Each row was made from one path, in order. Every step used is in the known rows, and no mark comes twice. Write each row's path.
Known rows:
migod nepa lutun ritagis zezo tesot: | -12 | -10 |   3 | -16 |  18 |   8 |  24 |  11 | -28 |   2 |   0 |  -2 |  15 |  -5 |   2 |  -5 |   6 |   5 | -19 |  10 | -10 |   0 |   2 |
migod nepa lutun limit zezo: | -20 | -25 | -19 | -17 | -13 |  12 |  17 |  23 | -11 | -33 |  11 |   8 |  -9 |  14 |  12 |  -7 |   5 |   2 | -13 |  -2 |  14 |  13 |  10 |
lutun limit zezo ritagis: |   8 |  -9 | -26 | -20 |  16 |  15 |  -6 |  -1 |  -4 | -19 |  16 | -11 | -25 |   5 |  18 |  -7 |   0 |  26 | -10 |  -8 |  11 |  19 |  16 |
ritagis zezo tesot: |  14 |   6 |   0 | -13 |  22 |   5 |  -6 |  13 |  -1 |  14 |  11 | -21 |  -3 | -12 |  -3 |  -8 | -10 |  -3 | -11 |   1 | -18 |   2 |   9 |
tesot limit zezo: | -14 | -15 |  -2 | -11 | -20 |   8 |  -4 |  -1 |   4 |   8 |  -9 |   1 | -10 | -12 |  20 |  -3 |  -4 |  14 |  -2 |  -6 |  -3 |  26 |  11 |
tesot ritagis zezo nepa lutun limit: |  34 |   8 |   3 |   4 |  38 | -19 |  -6 |  10 |  10 | -23 |  11 | -22 | -10 |   3 |   0 | -23 | -15 |  -9 | -10 | -20 |   8 | -12 | -32 |
ritagis migod nepa: |  -5 |  -3 |  -5 |   6 | -37 |  21 |  14 |  -7 |  -8 |   1 |   0 |   7 |   1 |  11 |  -3 |  19 |  11 |  -2 |   4 |   0 |  11 |  -6 |   8 |
zezo ritagis migod nepa: |   6 |   2 | -10 |   8 | -11 |  26 |  14 | -13 |  -4 |   8 |  -1 |  16 |  -6 |  16 |  -6 |  17 |  10 |  14 |   7 |  15 |  16 | -10 |  14 |
nepa lutun: |   5 |   3 |   4 |  11 |   4 | -27 |   2 |  25 |   2 |  -1 |  15 |   1 |   6 |   8 | -11 | -11 |  -8 |  -9 | -10 |  -6 |   0 |   1 |   8 |
ritagis migod zezo tesot limit: |  -3 |   4 |  40 |  15 | -25 |  -2 | -13 |   1 |  11 |  30 | -11 |   4 |  15 | -13 |  -2 |  13 |   6 |   1 |  26 |   5 | -24 |   8 |  -2 |
limit zezo: |  -8 |  -9 | -20 | -18 |  -8 |   5 |  -5 |   3 |  -2 |  -3 |   5 |  -5 | -12 |  -6 |   7 |  -6 |  -4 |   6 | -11 |  -7 |   3 |  17 |  18 |
limit zezo tesot ritagis migod: |  -7 |   7 |  -7 | -12 |   3 |  10 | -18 | -15 |  25 |  15 |  -5 |  -9 |   9 | -21 |   2 |  27 |  -2 |  -6 |  15 |   7 | -10 |  -6 |  -5 |
zezo nepa lutun: |   2 |  12 |   9 |  16 |  11 | -30 | -14 |   2 |   9 |  -7 |  -1 |  -3 |  -3 |  19 | -13 | -25 | -16 | -17 |  -1 |  -4 |   2 |  -6 |   4 |
tesot ritagis zezo nepa: |  34 |   9 |  -2 |  -1 |  30 |  -4 | -11 |  -9 |  11 |   1 |  -5 | -25 | -16 | -10 |  -5 | -19 | -14 |  -4 |  -7 | -15 |   4 |  -9 | -17 |
ritagis migod zezo nepa lutun: |   4 |  14 |  30 |  28 | -13 | -30 |  -9 |   1 |   7 |   3 |  -6 |  16 |   7 |  12 | -23 | -10 |  -5 | -18 |  16 |   0 |   0 | -12 | -12 |
lutun limit zezo tesot ritagis: |   3 |  -7 | -15 | -25 |  22 |   9 | -22 |   2 |  16 | -12 |   8 | -32 |  -7 | -15 |  16 |   2 |  -2 |   5 |   1 | -11 |  -7 |  13 |   2 |
ritagis migod nepa lutun zezo tesot: | -27 |  -1 |  -3 |  -5 | -16 |  16 |  14 |   1 |  -4 |   9 | -12 |  17 |  16 |   1 |  -5 |  23 |   2 | -28 |   7 |  25 | -16 | -18 |  -3 |
migod nepa lutun: |  -8 | -11 |   0 |   6 |  -8 |  -5 |  19 |  24 |  -6 |  -7 |   6 |  14 |   4 |  17 | -13 |  -8 |   3 |  -5 |  -9 |   5 |   7 |   0 |  15 |
zezo tesot ritagis migod nepa: |   0 |   5 |   4 |   4 |  -7 |  18 |  -1 | -10 |  16 |  15 |  -8 |  -7 |  13 |  -3 | -10 |  27 |  10 |  -7 |  19 |  11 |  -5 | -15 |  -2 |
tesot ritagis migod nepa lutun limit: |   9 |  -3 |   0 |  16 | -13 |   2 |  17 |  12 |   8 | -21 |  13 |   3 |  10 |  11 |  -2 |  20 |  13 |  -5 |   6 |  -8 |  19 | -16 | -23 |
lutun ritagis: |   3 |  -1 |  -9 |  -5 |  -6 |  -5 |   3 | -11 | -23 |  -7 |   8 | -19 |   3 |  -3 |  13 |  -7 |  10 |  15 | -16 | -23 |   2 |  15 |  10 |
tesot ritagis migod nepa lutun zezo: |  -4 |  -8 | -11 |   3 | -15 |  10 |  26 |   2 |   0 |   1 | -11 |  18 |  10 |  -5 |  -6 |  26 |   9 | -21 |   3 |  13 |   6 | -22 | -23 |
ritagis migod: |   7 |  14 |  -1 |  11 | -24 |   0 |  -3 |  -5 |   2 |   5 |  10 |  -4 |   3 |   3 |  -2 |  15 |   1 |  -5 |   3 |  -9 |   4 |  -5 |   3 |
migod nepa lutun limit zezo ritagis: | -10 | -21 | -23 | -16 |  14 |  17 |  17 |  18 | -10 | -25 |   8 |  16 | -16 |  17 |   9 |  -7 |   4 |  19 | -11 |  11 |  19 |   9 |  16 |
migod nepa lutun ritagis zezo: |  -3 | -16 |  -6 | -10 |   2 |   8 |  38 |  12 | -36 | -10 |   6 |   6 |   6 |  -2 |   3 |  -8 |  10 |  13 | -27 |  -3 |   8 |   3 |  -3 |

Write each row's path:
|  10 |   5 |  -6 |  -9 |  13 |   1 |  -2 | -28 | -26 |  -8 |  -4 | -25 | -10 |  -6 |  12 | -23 |  -5 |   9 | -19 | -22 |   3 |   5 |  -8 | | lutun ritagis zezo nepa
| -10 |   2 |  39 |   8 | -27 |   0 |  -6 | -18 |  -9 |  26 | -14 |  -3 |  22 | -20 |  13 |  14 |  19 |  17 |  20 |  -5 | -24 |  16 |  -7 | | lutun ritagis migod zezo tesot limit
|  -8 |   1 |  -1 |  -1 | -16 |  19 |  -2 | -20 |  10 |  21 | -10 |  19 |  -8 | -10 |  17 |  20 |  -1 |  24 |  12 |  10 |   6 |   8 |   2 | | tesot limit zezo ritagis migod
|   9 |  12 |  21 |  20 | -21 | -10 | -16 | -16 |   3 |   3 | -10 |   1 |  -5 |   5 | -14 |  -9 |   0 |  -8 |  17 |  -7 |   0 |  -6 |  -5 | | ritagis migod zezo nepa
|  18 |  15 |  30 |  31 |   3 | -32 | -12 |  -1 |  23 |   7 |  -9 |   9 |  11 |   0 | -26 |  -5 |  -2 | -17 |  21 |  -2 |   4 | -22 | -27 | | tesot ritagis migod zezo nepa lutun
| -12 |  -7 | -14 | -26 |   6 |  12 | -20 |   4 |   2 | -16 |  12 | -26 | -11 |  -4 |  21 |  -5 |  -4 |   4 |  -4 | -10 | -11 |  19 |  16 | | lutun limit zezo tesot
|   9 |   0 | -16 |  -4 |  27 |  -8 |   8 |  12 |  -7 |   3 |   2 |  13 |  -6 |   1 |  -5 |  -8 |  -7 |  -2 | -14 |  13 |  -3 |  -5 |   5 | | nepa lutun zezo ritagis
| -12 |  -9 | -22 | -11 | -16 |  38 |  14 | -16 |  -4 |   5 |  -6 |  23 | -12 |   5 |   4 |  22 |   9 |  18 |   5 |  21 |  17 |  -1 |  16 | | limit zezo ritagis migod nepa
| -24 | -15 | -16 |  -8 | -33 |  19 |  19 |  10 |  -8 | -26 |   8 |  16 |  -1 |  13 |  12 |  17 |   8 |  -3 |   0 |   0 |  17 |   0 |  -4 | | ritagis migod nepa lutun limit zezo
|  -3 |  -5 |  -7 | -15 |  30 | -10 | -16 |  20 |  21 | -13 |  12 | -16 |   4 |  -9 |   7 |  -1 |  -5 |  -4 |  -1 |  -4 |  -9 |   5 |  -6 | | nepa lutun limit zezo tesot ritagis
|   9 |  12 |  26 |  26 | -13 | -25 | -11 |   4 |   3 | -21 |   4 |   2 |  -1 |  19 |  -8 | -12 |  -1 | -14 |  14 | -16 |   6 |  -8 | -18 | | ritagis migod zezo nepa lutun limit
|   5 |   8 |  24 |   8 | -13 |  -5 | -14 |   5 |   6 |  20 |   1 |  -3 |  12 |  -7 | -14 |   8 |   6 |  -6 |  18 |   4 | -20 |   0 |   6 | | ritagis migod zezo tesot
| -17 |  -5 |  -6 | -19 |  15 |  -7 | -14 |  22 |   7 | -16 |  16 | -11 |   0 |   1 |  11 |  -7 |  -9 |  -7 |  -5 |  -2 | -10 |  12 |  10 | | nepa lutun limit zezo tesot
| -31 |  -7 |   9 |  -5 |  -6 | -13 |  -8 | -26 |  -6 |  -5 | -23 |   6 |   3 |  -5 |  23 | -16 |  -5 |  10 |   0 |  -9 |  -2 |  18 |  -7 | | tesot limit zezo nepa lutun ritagis
| -26 |  -2 |  -8 | -11 |   7 | -16 |  -8 | -22 | -12 | -15 | -13 |  -1 |   0 |   2 |  12 | -20 |  -6 |   2 | -10 |  -9 |   4 |   9 |   1 | | limit zezo nepa lutun ritagis
| -18 | -14 |  -5 |  -6 | -27 |  41 |  14 | -20 |   1 |  16 | -20 |  29 |  -9 |  -2 |  16 |  24 |   9 |  25 |  13 |  21 |  11 |   9 |   8 | | tesot limit zezo ritagis migod nepa
|   0 |  -1 |  23 |  12 |   7 | -34 |  -5 |  -6 | -16 |  -9 |  -8 |   0 |   6 |   5 |  -7 | -32 |   4 |   2 |  -4 | -14 |  -3 |   7 |  -3 | | migod zezo nepa lutun ritagis
|  27 |  11 |   6 |   7 |  39 | -25 |  -5 |   7 |  15 |  -1 |  -1 |  -9 |  -3 |  -4 | -15 | -21 | -19 | -14 |  -9 |  -5 |   4 | -16 | -24 | | tesot ritagis zezo nepa lutun
|   6 |  11 |   6 |  13 |  11 | -25 | -15 |   4 |   5 | -29 |  10 | -16 |  -8 |  24 |   3 | -26 | -12 | -12 |  -3 | -20 |   6 |  -1 |  -4 | | zezo nepa lutun limit
|  15 |  -2 | -25 | -11 |  18 |  11 |   3 |  -6 | -10 |   4 |  -2 |  -3 | -18 |  -4 |   5 |  -6 |  -3 |   9 | -12 |   6 |  -3 |   2 |  12 | | lutun zezo ritagis
|  16 |   9 |   3 |   0 |  25 |  -9 | -21 |   4 |  23 |  13 |   4 | -28 |   6 | -11 |  -8 |   2 |  -4 |  -4 |   4 |  -2 | -15 |  -1 |   6 | | zezo tesot ritagis
|  -2 |  12 |   2 |   2 |  11 |  -9 |  -5 |   0 |  19 |  16 |  -7 |  -1 |  21 | -19 |  -7 |  25 |  -5 | -30 |  11 |  14 | -20 | -25 | -23 | | nepa lutun zezo tesot ritagis migod
|  -1 |   5 | -19 |  -7 |  -3 |  16 |  -3 | -15 |   5 |  10 |   2 |  11 | -11 |  -3 |   4 |  18 |  -2 |  15 |   3 |  10 |  12 |   0 |  10 | | limit zezo ritagis migod
|  36 |   0 |  -9 |  -6 |  24 |   0 |   6 |  15 |   4 |   6 |  12 | -21 |  -9 | -19 |  -4 |  -5 |  -6 |   4 | -17 | -14 |   2 |  -2 | -11 | | tesot ritagis zezo
|   7 |  -2 |  20 |   0 |   8 | -12 | -17 |  19 |   3 |  14 |   3 | -12 |   2 |  -6 | -15 | -15 |   3 |   1 |   5 |   1 | -22 |  14 |  19 | | migod zezo tesot
| -11 |  22 |  10 |  18 | -10 | -21 |  -5 | -30 |  -8 |  -6 |  -7 |   0 |  15 |  10 |   2 |   1 |   0 |  -9 |   4 | -11 |   6 | -14 | -15 | | zezo nepa lutun ritagis migod
|  13 |   2 |  16 |  14 | -28 |  -6 |   0 |   6 |  -3 |   8 |   6 |   5 |   2 |  -3 | -13 |   6 |   9 |   0 |   9 |  -8 |  -1 |   1 |   1 | | ritagis migod zezo
|  -7 |   1 |  24 |  -6 |  17 |  -9 |   8 |   6 | -13 |  18 |  -2 |  -7 |  20 | -21 |  14 |  -5 |  -3 |  11 | -11 |   0 | -23 |  11 | -12 | | nepa lutun ritagis zezo tesot limit
|  -1 |  -6 | -26 |  -6 | -14 |  39 |  21 | -20 | -16 |   6 | -12 |  17 | -10 |   4 |   4 |  22 |   9 |   4 |   1 |  21 |   8 | -10 |   5 | | lutun zezo ritagis migod nepa
|   2 |  -5 | -23 | -17 |  17 |   9 |  -5 |  -1 |   1 |   3 |   4 |   2 | -19 |  -1 |   4 |  -6 |  -5 |  22 | -10 |   6 |   7 |  14 |  24 | | limit zezo ritagis
|  -4 | -15 | -19 |  -8 |  15 |  13 |  26 |  10 | -16 |  -2 |  -8 |  24 |  -8 |  10 |  -6 |  -5 |   2 |   0 | -14 |  25 |   4 |  -5 |  11 | | migod nepa lutun zezo ritagis
|  21 |  13 |  -2 |  13 |  -9 |  -4 |  -4 |  -7 |  16 |   8 |   8 | -11 |   7 |  -7 |  -6 |  20 |   3 |  -4 |   9 | -12 |   8 | -13 | -13 | | tesot ritagis migod
|  -1 |   4 |  -1 |  18 |  -3 |   6 |  19 |   6 |  -1 |   7 |   2 |  30 |   5 |  21 | -15 |  16 |   6 |   4 |   4 |  23 |  15 | -17 |   7 | | zezo ritagis migod nepa lutun
|   8 |   3 |  26 |  19 |  10 | -37 | -12 |  15 |   5 |  -2 |  -5 |   7 |  -2 |  12 | -22 | -35 |  -8 | -12 |   4 |  -3 |  -3 |   1 |   2 | | migod zezo nepa lutun
| -19 |  -7 | -12 |   1 | -30 |  15 |  27 |   4 | -14 |  -2 |  -7 |  24 |   7 |   4 |  -3 |  19 |   6 | -22 |  -1 |  15 |   3 | -15 |  -8 | | ritagis migod nepa lutun zezo
|  -5 |   2 |  21 |   4 |  -1 |  -3 | -16 |   1 |  14 |  20 |  -6 | -15 |   5 |  -8 |   9 |  -1 |  -5 |   3 |   9 |   0 | -24 |  16 |  12 | | zezo tesot limit
